What can hang from each mark
nute: lovuk
zudi: nuri
sude: nuri
vedig: nute voze
lovuk: sopi voze zudi
nuri: rubuz sude voze zudi

In the rows, zero is written as 128.
Known rows, with every way that one mark hangs from another
[vedig [nute [lovuk sopi [zudi nuri]]] voze]: [115 134  99 151 140 142 125 137  98 144 125 178 126 157 110 106 121  98]
[vedig [nute [lovuk voze]]]: [113 128 110 135 140 138 124 152 109 139 136 155 127 143 118 120 130 121]
[lovuk sopi]: [128 128 120 133 131 130 142 125 150 129 130 104 125 149 123 117 118 126]
[nute lovuk]: [117 131 109 123 128 141 125 159 126 135 127 124 126 131 123 133 127 130]
[vedig [nute lovuk] voze]: [113 130 113 139 128 141 121 141  69 138 130 156 125 142 117 116 119 104]
[lovuk sopi voze [zudi [nuri rubuz sude]]]: [139 125 118 137 164 126 134 130 164 141 119 209 148 196  99 128 147 104]
[nuri rubuz sude voze zudi]: [140 125 167 124 122 122 133 116  98 135 122 252 143 209  84 131 138 100]
[lovuk sopi voze zudi]: [132 128 114 126 167 124 142 114 166 136 133 233 132 160 119 117 145 120]
[nuri rubuz zudi]: [135 121 152 127 125 126 131 119 115 132 127 212 133 181 108 117 126 137]
[nuri rubuz sude zudi]: [137 123 160 125 123 119 131 126 108 133 124 199 144 179  96 135 132 121]
[nute [lovuk sopi voze [zudi [nuri rubuz]]]]: [125 129  91 133 162 144 131 156 162 144 122 204 137 192 106 121 140 120]
[nuri rubuz]: [133 124 130 127 126 131 130 135 118 130 126 135 136 176 118 127 124 129]
[nute [lovuk sopi zudi]]: [119 134  98 126 140 137 137 151 147 140 131 168 126 151 117 122 128 126]
[lovuk sopi [zudi [nuri voze]]]: [133 134 117 143 142 133 134 113 155 137 118 199 129 171 112 112 135 103]
[sude [nuri rubuz voze zudi]]: [139 123 142 105 127 124 150  99 102 136 138 225 128 212  94 112 130 112]
[sude [nuri voze]]: [132 128 121 105 130 126 147 106 114 133 140 150 123 164 112 121 131 104]
[zudi [nuri rubuz sude voze]]: [138 127 138 139 125 133 121 135 116 134 109 148 145 193  96 137 135  91]
[zudi nuri]: [129 128 122 143 128 135 118 133 141 130 116 104 129 125 127 127 128 124]

Rows
[117 134 109 147 127 140 118 146 103 144 124 190 128 156 109 116 132 104] : [vedig [nute [lovuk [zudi [nuri voze]]]]]
[126 133 100 137 139 147 131 151 143 144 117 194 132 205 100 118 131 108] : [nute [lovuk sopi [zudi [nuri rubuz voze]]]]
[137 130 119 142 140 135 135 119 147 138 116 204 136 210 103 110 131 103] : [lovuk sopi [zudi [nuri rubuz voze]]]
[115 131  99 137 150 135 134 144 129 143 139 194 128 162 113 110 131 118] : [vedig [nute [lovuk sopi voze zudi]]]
[116 131  95 148 151 139 127 148 139 145 129 177 129 160 112 110 131 114] : [vedig [nute [lovuk sopi voze [zudi nuri]]]]
[137 125 110 139 166 132 134 123 169 139 122 218 140 196 109 114 143 117] : [lovuk sopi voze [zudi [nuri rubuz]]]
[134 131 136 140 126 131 120 130 126 133 111 142 137 151 105 139 138  91] : [zudi [nuri sude voze]]
[122 136  98 137 140 145 130 146 151 143 118 188 127 170 108 119 133 108] : [nute [lovuk sopi [zudi [nuri voze]]]]
[127 133 113 131 134 140 120 160 118 144 113 207 143 185  95 140 143 100] : [nute [lovuk [zudi [nuri rubuz sude voze]]]]
[136 125 131 140 125 130 119 146 125 133 112 102 146 167 106 141 130 110] : [zudi [nuri rubuz sude]]
[136 121 136 106 128 120 149 107 110 135 142 178 129 184 103 115 124 132] : [sude [nuri rubuz zudi]]
[133 129 108 139 168 129 133 117 177 138 123 212 133 158 118 115 146 116] : [lovuk sopi voze [zudi nuri]]
[117 135 103 150 130 142 128 143 120 144 126 170 126 172 105 107 123 102] : [vedig [nute [lovuk sopi [zudi [nuri voze]]]]]
[123 132  98 132 161 137 130 156 166 144 121 191 138 157 104 134 147 108] : [nute [lovuk sopi voze [zudi [nuri sude]]]]
